Each row was made from one small tree. The marks that hang from a mark follow it in brackets, in the order of their numbers. Every link used is in the known rows. Write each row's tree.
Known rows
J_988[J_267[J_276[J_241]] J_588[J_830]]: [-0.31  0.72 -2.37 -1.25  0.04  1.86  1.55  3.46 -1.54  0.13 -1.30  0.44
 -1.56  0.09  1.66  1.93  1.64  0.88  2.26 -0.14  3.24 -1.82 -3.84 -4.16
  0.91]
J_267[J_276[J_241 J_588] J_830 J_988]: [-0.76  0.93 -3.57  0.44  1.48 -1.07  2.86  1.01 -1.06  1.03  0.12 -2.08
  2.65  0.23  3.21 -4.97 -2.30  2.40  2.59 -2.06  3.45 -2.25  1.78 -5.39
  0.29]
J_276[J_241 J_588[J_988[J_267]]]: [-0.49  0.78 -1.73 -0.78 -0.64 -0.96  1.98  1.86 -0.32  2.85  0.62  3.62
  0.37 -0.67  2.21  0.11 -0.41  0.21  0.23  1.52  1.22 -2.75 -1.32 -3.49
  0.09]
J_241[J_830]: [-2.13 -0.81  1.30  0.01  0.08 -2.95 -0.31 -1.50  0.75 -0.21  0.19 -1.86
  0.94 -0.65 -0.84  0.48  0.09 -1.19 -2.03 -0.99  0.82  2.18 -0.63  1.13
 -1.49]
J_588[J_988[J_267[J_830]]]: [-0.67 -0.43  0.52  0.01 -1.96 -2.76 -2.11  0.50  1.25  2.02  0.64 -0.58
  0.55  1.72 -0.20  2.81 -0.82  0.89  0.51 -2.69  0.48 -4.88  1.63 -3.62
  0.16]
J_267[J_276 J_830[J_241 J_588] J_988]: [ 0.23 -0.82  0.36  1.27  0.79  0.95 -0.78  0.30  0.08  1.03  0.19 -3.30
  2.61  1.96  1.09 -2.23 -0.97  2.49  4.52 -0.70  1.36 -1.98  1.96 -0.85
  2.85]
J_267[J_276[J_241] J_830[J_588]]: [-0.37  0.94 -3.86  0.82  1.98 -1.06  2.69  0.99  0.19  0.52 -0.78 -4.05
  1.16  0.35  3.11 -4.20  0.39  2.71  2.45 -1.47  1.23 -1.73  1.84 -1.16
  0.16]
J_988[J_267]: [-0.71  0.14  0.23 -1.16 -0.57 -2.19 -1.08  1.49  0.16  0.01 -0.33  2.72
  0.20  0.78 -0.61  2.21  0.13 -0.92 -0.47 -1.34 -0.66 -0.84 -1.95 -0.27
 -0.86]
J_267[J_276]: [-1.36  0.35 -0.79 -0.44  0.52 -1.98  1.50  0.46  0.66 -0.20 -0.83 -0.22
  0.87  1.78  0.25 -2.06  0.07  0.56  0.63 -2.71  2.01  0.27  0.91  1.27
 -1.68]
J_588[J_830[J_241] J_988]: [-1.97 -1.40  2.74 -0.57 -2.30 -0.53  0.96  0.23  2.10  3.97  0.63 -1.66
 -0.59  1.80  1.19  2.75  1.00 -1.14  0.37  1.24  2.14 -1.60  2.03  1.40
  1.94]
J_988[J_267[J_830] J_588]: [-0.18  0.19  1.08 -0.74 -0.01 -0.16 -2.51  0.91 -0.72 -0.88  0.14  0.79
 -0.08  1.29 -1.00  3.26 -0.20 -0.14  0.55 -5.13 -1.82 -3.18 -2.57 -4.46
  0.84]
J_830[J_588[J_988]]: [-0.72 -1.31 -0.34  1.05 -0.61 -0.19  0.71  0.03 -0.02  1.41  1.32  1.80
  0.54  2.37  0.23 -0.38 -0.46  0.61  0.59  0.57 -0.12 -2.38  1.87  2.36
  1.07]
J_830[J_241 J_267]: [ 0.54 -0.63  1.74 -0.39  0.06 -0.44 -1.51  0.75  1.47  0.55 -0.39 -0.12
  0.08 -0.49  0.30 -0.36  1.16 -1.09  0.33  0.77 -1.18  2.96 -0.21  4.15
 -0.72]
J_276[J_241[J_830 J_988]]: [-1.34  2.36  0.11  0.75  1.31 -4.01  1.40 -1.81  1.00 -0.81  0.61 -4.02
 -0.81 -3.21  1.43  0.23  0.04 -1.13 -2.92  0.24  0.37  2.27 -1.01  0.40
 -3.22]
J_988[J_588]: [-1.50 -0.21  1.23 -0.43  0.47 -0.28  0.39  0.20 -0.51 -1.05  1.04  2.27
 -0.28  1.40 -0.28  1.13 -0.13 -1.19 -0.41 -4.53 -1.28 -0.22 -2.25  0.49
 -0.10]
J_241[J_830 J_988[J_267 J_588]]: [ 0.52  1.52  2.73  0.11  0.12 -0.27 -3.18 -1.06 -1.49 -2.85  0.18  1.50
 -1.28 -1.44 -3.23  4.44  0.42 -1.31 -1.98 -0.87 -1.97  0.03 -4.87 -2.89
 -1.06]
J_588[J_988]: [-1.99 -0.79  0.47  0.10 -1.41 -2.69  0.69 -0.43  1.30  1.86  1.53  0.92
  0.40  2.20  0.26  0.90 -1.14 -0.36 -0.49 -1.99  1.13 -1.82  1.86  1.11
 -0.53]
J_588[J_830[J_241[J_276] J_267[J_988]]]: [ 1.46 -2.36  1.30 -0.04 -1.70  2.55 -2.54 -0.08  0.90  0.20  0.44 -1.19
 -0.62 -0.36 -0.20  2.36 -0.53 -1.75  0.12  2.53  0.25  3.33  2.51  4.00
  1.79]
J_830[J_267]: [ 0.20 -0.50 -0.87  0.01  0.14 -1.46 -0.89  1.26  0.10 -1.14 -0.20  1.41
 -0.16  0.09 -0.45 -0.71  0.28 -1.12 -0.82 -0.32 -0.39  2.06  0.91  3.36
 -1.87]
J_830[J_241 J_267[J_276 J_988]]: [ 1.28 -0.83  0.36  0.59 -0.23  0.90 -2.24  1.34  0.31  0.15 -0.10 -0.50
  1.67  0.66  0.08 -1.52 -0.69  0.95  3.60  1.19  2.77  1.73  0.63  1.55
  0.08]
J_241[J_830[J_267[J_276]] J_988[J_588]]: [ 1.79  1.63  0.42  1.54  0.99  0.87 -2.33 -1.17 -1.68 -4.31 -0.75 -0.73
 -1.18 -1.40 -3.29 -0.65  0.39  0.46 -0.49  0.15  0.39  2.64 -1.48  0.05
 -2.49]
J_276[J_241[J_830 J_988[J_267]] J_588]: [ 0.39  2.87 -0.81 -0.22  0.95 -2.10  1.20 -0.33 -0.97 -0.69 -0.57  0.60
 -0.40 -4.16  0.25 -0.17  0.32 -0.80 -2.67  3.00 -0.91  1.10 -3.65 -3.57
 -2.07]
J_988[J_267[J_276]]: [-0.31  0.50 -0.85 -1.25 -0.24 -1.42 -0.40  1.82 -0.15 -0.26 -1.40  1.73
  0.63  1.37 -0.76  0.31  0.41  1.06  1.42 -1.43  1.63 -0.95 -1.26 -1.20
 -1.49]
J_267[J_988]: [-1.62 -0.94  0.02  0.21 -0.37 -1.82 -0.32  0.31 -0.19  0.16  1.67  1.17
  1.66  1.84  0.35  1.06 -2.32 -0.70  0.20 -2.41  1.48 -0.72  0.70  0.22
 -0.04]
J_276[J_241[J_988[J_588[J_830]]]]: [-0.97  2.04 -0.65 -0.09  0.96  0.12  2.99  0.49 -0.89 -0.99  0.59 -0.98
 -3.15 -0.81  1.76  2.52  0.69 -1.79 -1.60 -1.18 -0.17 -0.58 -1.43 -1.18
 -0.12]
J_988[J_267 J_588]: [-0.47 -0.07  1.34 -1.09 -0.19  0.54 -1.70  1.62 -1.21 -0.99  0.34  4.15
 -0.51  1.07 -1.13  3.60  0.25 -0.81  0.25 -2.99 -1.43 -1.37 -4.63 -1.99
  0.17]
J_830[J_241[J_988] J_588]: [ 0.39  1.61  2.49  0.48  1.08 -0.05  0.36 -0.88  0.59 -0.41  0.38 -0.04
 -0.75  0.25 -0.02 -0.19  1.05 -0.98 -0.40  1.29 -3.77  0.65 -0.22  3.93
  0.09]
J_276[J_241 J_588]: [-1.73  0.96 -2.10 -0.95  1.62 -1.51  4.44  0.97  0.00  1.11  0.02  1.52
  0.50 -1.16  2.97 -3.18 -0.23 -0.79 -0.91 -0.41 -0.30  0.71 -0.84 -0.31
 -0.89]

Write each row's tree
[-1.08 -1.51  2.64 -1.57 -1.06  0.29  0.47 -1.48  2.83  1.27 -0.10 -2.23
 -1.46  0.18  0.60  2.31  1.31 -2.25 -1.68  0.03 -1.00  2.98  1.15  4.63
  1.25] -> J_588[J_830[J_241[J_276]]]
[ 1.97 -2.89 -0.10  2.01 -1.47  2.18 -3.04 -2.70  0.26 -0.86  0.82 -0.22
 -0.23 -1.48 -2.18 -0.08 -0.37  0.59 -1.59  4.48 -1.15  3.09  2.61  4.95
  0.07] -> J_241[J_276 J_830[J_267 J_588[J_988]]]
[-0.95 -0.23 -1.44  0.76  0.27 -2.04 -0.33  0.10  0.02 -0.02  0.26 -3.15
  2.22  2.34  0.48 -1.64 -2.29  1.92  2.43 -4.64  3.25 -2.64  3.15 -3.00
  0.00] -> J_267[J_276 J_830 J_988]
[-0.35  0.49 -3.47  1.60  0.52 -0.78  2.30  0.41  0.68  2.23  0.33 -4.01
  1.14  1.08  3.40 -3.34 -0.46  3.62  3.16 -0.20  2.84 -3.74  3.57 -1.68
  0.79] -> J_267[J_276[J_241] J_830[J_588[J_988]]]
[ 0.16 -2.03  2.92 -1.45 -3.33  1.14 -1.72 -0.48  2.71  3.09  0.52 -0.33
 -1.52  0.58 -0.17  5.52  1.05 -1.09 -0.23  2.06 -0.03 -0.67  0.73  1.51
  1.97] -> J_588[J_830[J_241[J_276]] J_988[J_267]]
[ 1.11  0.25 -2.02  0.20  0.65  0.02 -1.11  1.61 -1.13 -0.86 -2.06 -0.53
  1.10  1.56 -0.58 -1.61  0.57  2.77  2.66 -0.73 -0.10 -3.23  0.54 -2.32
  0.68] -> J_988[J_267[J_276 J_830[J_588]]]
[ 0.35 -1.16  2.35 -0.50  0.53  1.65 -0.42 -2.04  2.08  0.32  0.57 -0.08
 -0.26  0.08  0.31  0.01  0.89 -0.73 -0.54  0.69 -3.70  2.88  0.47  6.38
  1.17] -> J_830[J_241[J_276] J_588]
[ 0.16  0.80  1.33 -0.41  0.03  1.85  0.45 -2.33 -0.11 -2.73  0.79  0.31
 -3.96  0.41 -1.60  3.25  0.05 -2.53 -3.41 -2.49 -2.98  1.00  0.42  1.94
 -0.15] -> J_241[J_276 J_988[J_588[J_830]]]
[-0.20  0.84  2.81 -0.94 -0.36 -0.17  0.63 -2.60  2.46 -0.17 -0.01 -2.94
 -2.88 -0.33 -0.31  2.38  0.90 -2.74 -3.03  0.66 -2.69  2.74  1.97  4.49
 -0.34] -> J_588[J_830[J_241[J_276 J_988]]]
[ 1.81  3.28 -3.99  0.51  2.30 -0.21  3.14  1.28 -1.32 -1.86 -1.51  0.94
 -0.86 -2.22  1.09 -5.58  0.26  0.82 -0.15  2.21  0.35  1.81  1.08  0.01
 -3.16] -> J_830[J_267[J_276[J_241[J_988] J_588]]]
[ 0.31  2.54 -2.27 -1.13  0.50 -0.59  3.49  2.05 -1.89 -0.16 -1.28  1.86
 -2.12 -1.83  1.14  0.76  1.15 -1.32 -1.95  3.19 -0.67 -1.68 -1.56 -3.54
 -0.59] -> J_276[J_241[J_988[J_267]] J_588[J_830]]
[-0.09  0.07 -0.75  0.08 -1.42 -2.08 -1.45  0.84  0.94  1.73 -0.44 -1.65
  1.06  2.46 -0.38  0.76 -0.87  2.67  2.45 -2.59  2.63 -4.86  2.42 -4.37
 -0.33] -> J_588[J_988[J_267[J_276 J_830]]]
[-0.07 -1.35  1.65  1.04  0.23  0.66 -1.59 -0.25  0.26  1.33  1.32 -2.22
  2.37  1.22  1.26 -0.02 -0.96  0.81  2.66 -0.98 -0.68 -1.85  1.41  0.02
  3.17] -> J_267[J_830[J_241 J_588] J_988]
[ 0.41  3.01 -0.05 -0.34  1.11 -0.65 -0.37  1.20 -0.84 -1.51  0.92  2.03
 -2.01 -1.37  0.83  3.22  0.13 -0.99 -0.73 -1.74 -2.02 -1.33 -4.92 -2.66
 -1.65] -> J_276[J_241[J_988[J_267 J_588]]]
[ 1.38  0.99  2.97  0.01 -0.26  0.67 -3.89 -3.38 -0.20 -3.58  0.77  0.65
 -2.07 -2.22 -3.77  4.82 -0.36 -1.64 -3.53 -0.96 -3.59  2.34 -3.75 -0.53
 -1.71] -> J_241[J_276 J_830 J_988[J_267 J_588]]
[ 0.96 -0.77  0.64 -0.97 -0.20  2.46  1.39  1.77 -0.68  0.94 -1.92  1.76
 -0.47 -0.50  0.04 -1.72  2.10 -1.59 -0.35  3.79 -0.92  2.02  0.63  1.89
  1.54] -> J_276[J_588[J_830[J_241 J_267]]]
[ 0.59  1.85  2.23  0.94  1.30 -0.65 -0.34 -1.58  0.96 -0.19  0.04 -3.51
 -0.43  0.37  0.22 -0.53  0.77 -0.11 -0.16 -0.71 -4.16 -1.06  1.34  1.51
  0.78] -> J_267[J_830[J_241[J_988] J_588]]
[-0.73 -0.03 -0.62 -0.33 -0.86 -1.22  0.59  0.73 -0.31  2.38  0.39  1.24
  0.99 -2.56  0.97  0.42 -0.27  0.39 -0.53  3.43  1.93 -1.08 -2.54 -4.16
 -0.47] -> J_276[J_241[J_830] J_588[J_988[J_267]]]
[ 1.68 -1.09  0.75  0.57  0.53  1.90 -1.36  1.24  0.08 -0.21 -0.44  1.08
  0.28 -0.26  0.08 -1.39  1.61 -0.29  1.25  3.22 -2.76  2.46 -0.23  5.42
  1.24] -> J_830[J_241 J_267 J_588]
[ 0.37  1.45  2.03 -0.01  0.78  0.40 -0.28 -3.20  0.55 -3.05  1.68  1.27
 -2.53  0.13 -1.70  2.02 -0.92 -2.06 -3.18 -4.28 -4.10  1.80 -0.49  2.67
 -1.68] -> J_241[J_276 J_988[J_588]]
[-0.07  0.99 -2.24 -0.88  0.89 -0.55  1.60  1.30 -1.10  0.36 -1.73  0.15
  1.34 -2.98  1.04 -2.60  0.91  1.41  0.52  2.77  2.67  1.12 -3.77 -4.29
 -1.41] -> J_988[J_267[J_276[J_241[J_830] J_588]]]
[-0.64  0.29 -1.27  0.32 -0.06 -1.12  2.56 -0.42  0.02  1.80 -0.55 -0.94
  1.64  2.43  0.09 -4.33 -1.26  2.27  1.38 -2.57  2.17 -3.79  4.11 -3.67
  0.20] -> J_267[J_276[J_588[J_988]] J_830]
[ 0.79 -1.95  0.89  1.81 -0.29  1.58 -4.03 -0.03 -2.24 -2.33  1.39  0.96
  0.96 -1.08 -2.12  1.81 -1.60 -0.63  0.33 -0.12  1.47  2.16 -2.15 -0.83
  0.55] -> J_241[J_830[J_267[J_988[J_588]]]]
[-0.64 -0.85 -2.22 -0.16 -0.08  1.69  3.33  1.72 -2.64  0.37 -0.91  1.86
  1.25  2.26 -0.10 -3.01 -1.17  0.64  1.44  0.79  4.16 -1.85  2.16 -2.98
  1.69] -> J_267[J_276[J_588[J_830]] J_988]
[ 1.61  1.48  1.07 -0.52  0.12 -0.29 -1.23 -3.01 -0.52 -2.57 -0.76  1.79
 -0.97 -2.90 -3.38  0.79 -0.36 -1.61 -4.42  1.86 -3.68  2.77 -1.47 -0.54
 -2.03] -> J_241[J_276[J_588] J_830 J_988[J_267]]
[ 1.10  2.58  0.43 -0.31  0.67  0.70 -1.08  0.87 -1.59 -2.85 -0.43  2.87
 -1.55  1.14 -2.40  1.83  0.26  0.54  0.62 -2.66 -0.60 -1.94 -3.10 -2.73
 -1.53] -> J_241[J_988[J_267[J_276] J_588]]
[-0.88  0.84 -3.44 -0.05  1.33 -0.18  3.69  1.44 -1.34  0.96  0.39  1.19
  2.08 -0.03  2.77 -4.56 -1.89  1.37  2.25 -0.26  3.92 -0.49 -0.02 -2.93
 -0.17] -> J_267[J_276[J_241 J_588] J_988]
[ 0.70 -0.12 -1.10  0.14  0.38 -0.40 -1.52  1.29 -1.00 -0.50 -0.76  0.38
  0.81  1.00 -0.50  0.64  0.30  0.98  0.71 -0.82 -2.36 -3.08 -0.10 -1.52
  1.23] -> J_988[J_267[J_830[J_588]]]
[-0.66 -1.07  0.22 -0.51 -0.86  0.18  1.53 -2.38  1.18  1.19  1.21  2.83
 -0.07  1.09 -0.30 -1.23 -1.70 -0.55 -2.11 -0.78 -1.26  0.21  2.72  2.16
 -0.11] -> J_241[J_276[J_588[J_988]]]
[ 1.22 -2.35 -0.47  2.42 -1.18  0.87 -2.34 -0.52 -0.83  0.01  0.12  0.28
  0.64 -0.74 -1.57 -0.43  0.18  0.91 -0.19  4.68  0.49  0.82  1.68  2.84
  0.21] -> J_241[J_830[J_267 J_588[J_988]]]
[ 0.87  2.09  1.52  0.31  0.31  0.18 -2.43 -0.85 -1.57 -3.19 -0.82  0.32
 -0.91 -0.75 -3.22  2.31  0.38  0.58 -0.29 -0.85  0.43 -0.02 -4.14 -3.75
 -1.65] -> J_241[J_830 J_988[J_267[J_276] J_588]]
[ 0.05  0.03  3.74 -1.08 -0.21  0.67 -3.03  0.79  0.78  0.67  0.26 -0.41
  0.13  0.56  0.02  3.70  1.03 -0.33  1.68 -4.12 -2.45 -1.87 -3.77 -3.44
  1.53] -> J_988[J_267[J_830[J_241]] J_588]
[-0.95  2.26  1.05  0.86  1.46 -1.61  0.69 -1.73 -0.27 -1.84  1.28 -2.13
 -1.45 -2.75  0.82  1.44  0.04 -1.32 -2.27 -1.17 -0.49  1.75 -3.65 -1.32
 -1.82] -> J_276[J_241[J_830 J_988[J_588]]]
[-0.14 -1.71  0.42  0.61  0.35  0.28 -0.95 -3.31  0.65 -1.44  0.36 -1.18
  0.26 -1.34 -1.51 -0.33  0.19 -0.46 -2.64  1.19 -2.25  3.56  0.48  4.58
 -0.28] -> J_241[J_276 J_830[J_588]]
[-1.01  0.17 -1.24 -0.22 -0.16 -0.23  3.24  0.31 -0.30  1.80 -0.40  2.57
  1.24  2.13 -0.04 -3.82 -0.92  1.54  1.15 -0.43  2.70 -2.21  2.35 -0.91
 -0.31] -> J_267[J_276[J_588[J_988]]]
[ 2.77 -2.18  0.87  1.10 -0.25  3.85 -3.46 -0.92  0.34 -0.79  1.04  0.94
  0.74 -0.60 -0.46  0.12 -0.77 -0.26  1.21  3.28 -2.41  3.42  1.31  5.54
  1.94] -> J_830[J_241[J_276] J_267[J_988] J_588]
[-0.78  0.78 -1.70 -0.35  1.32 -1.15  2.67  0.07 -0.46  0.01 -1.54 -0.77
  1.48  1.54  0.18 -5.27 -0.35  1.66  0.73 -3.40  0.65 -1.51  2.51 -2.96
 -0.59] -> J_267[J_276[J_588] J_830]
[ 0.51 -1.54  1.30 -0.32 -2.09  0.50 -1.69 -2.37  0.45  0.93  0.35  2.33
  0.36 -1.48 -2.34  1.53 -0.82 -0.18 -2.53  2.32 -0.81  0.58 -0.39 -1.35
 -0.03] -> J_241[J_276[J_588[J_988[J_267]]] J_830]
[-1.51 -1.01 -0.53 -0.46 -1.62  0.41  3.44  0.67 -0.98  2.39  0.03  2.52
 -0.50  2.07  0.24 -0.50 -0.10 -0.78 -0.97  1.32  1.57 -2.95  2.84 -0.88
  1.80] -> J_276[J_588[J_830 J_988]]
[ 1.66 -2.03 -1.41 -0.07 -1.79  2.72  0.72 -0.35 -0.40  0.58 -0.31  2.53
 -1.89  0.14 -1.30 -0.76 -0.14 -0.82 -2.27  3.21 -0.30  0.80  4.50  2.39
  0.75] -> J_241[J_276[J_588[J_830[J_267] J_988]]]
[-1.75  1.35 -2.73 -0.13  1.45 -3.36  2.48  0.67  1.58  1.01 -0.64 -5.48
  1.12  0.10  3.46 -3.11 -0.28  1.94  1.47 -3.94  2.52 -1.05  1.71 -2.28
 -1.79] -> J_267[J_276[J_241] J_830]
[ 2.41 -2.02  1.29  1.06 -1.20  3.31 -2.41 -1.56  2.20  1.05  1.02  0.94
 -0.46 -0.18 -0.56 -0.06  0.34  0.07  0.50  3.62 -2.64  2.12  2.46  6.54
  1.43] -> J_830[J_241[J_276] J_267 J_588[J_988]]
[ 1.38 -1.53  1.24  1.31 -1.09  2.11 -1.53  0.75  0.65  1.76  0.57  1.11
  0.31  0.63  0.18 -0.42  0.83  0.46  1.90  4.02 -0.97  0.01  1.35  4.73
  1.68] -> J_830[J_241 J_267 J_588[J_988]]
[-1.59 -0.95  3.27 -1.20 -0.34  1.78  0.54  0.96  0.31  1.14  0.25 -0.07
 -1.31  1.25  0.49  2.78  1.95 -2.06  0.37 -1.18 -0.44  0.03 -2.35  0.77
  2.63] -> J_988[J_588[J_830[J_241]]]
[-0.91  0.23 -4.10 -0.43  0.58  0.88  4.68  2.52 -2.18  1.30 -0.48 -0.12
  1.00  0.33  2.97 -3.28 -0.97  1.03  2.01  2.00  5.14 -1.30  1.10 -3.55
  1.38] -> J_267[J_276[J_241 J_588[J_830]] J_988]
[ 1.20 -2.41  0.31  1.22 -0.99  0.24 -3.94 -2.25  0.38 -2.07  1.19 -1.17
  0.87 -2.20 -2.09  0.95 -2.14 -0.82 -1.70  1.30  0.52  4.67  1.65  2.66
 -1.21] -> J_241[J_276 J_830[J_267[J_988]]]
[-0.69 -1.02  0.85 -0.50  0.51 -0.28  0.68 -3.23  0.62 -0.97 -0.13  0.38
  0.40 -1.99 -1.39 -1.68 -0.41 -1.39 -3.83  0.04 -1.83  4.24  0.04  1.80
 -1.34] -> J_241[J_276[J_588] J_830]
[ 0.63  1.18 -3.72  0.17  1.27 -0.54  0.76  2.38 -0.55  0.27 -1.55 -2.44
  1.24 -0.19  2.17 -2.04  0.73  3.19  3.22  0.02  0.89 -2.82 -0.50 -3.60
  0.14] -> J_988[J_267[J_276[J_241] J_830[J_588]]]
[ 0.35 -0.25  2.08 -1.67 -0.68  3.38 -0.77  2.45 -0.43  0.72 -1.50  0.79
 -0.98  1.46 -0.50  3.20  2.35  0.20  3.02  0.21  1.28 -1.24 -3.86 -2.56
  2.33] -> J_988[J_267[J_276] J_588[J_830[J_241]]]
[ 1.03 -2.00  1.52 -0.89 -1.12  1.82 -1.10 -0.46  1.95  0.10 -0.89 -1.64
 -1.87 -0.94 -0.12  1.71  1.53 -1.95 -1.40  2.37 -1.45  4.41  2.04  5.59
  0.66] -> J_588[J_830[J_241[J_276] J_267]]
[-0.65  0.06 -2.50  1.04  1.47 -0.68  1.89  0.09 -0.32 -0.13 -0.88 -3.38
  1.36 -1.83  1.85 -3.68  1.02  2.07  1.24  2.62  2.80  1.83 -1.01  0.62
 -0.88] -> J_267[J_276[J_241[J_830[J_588]]]]
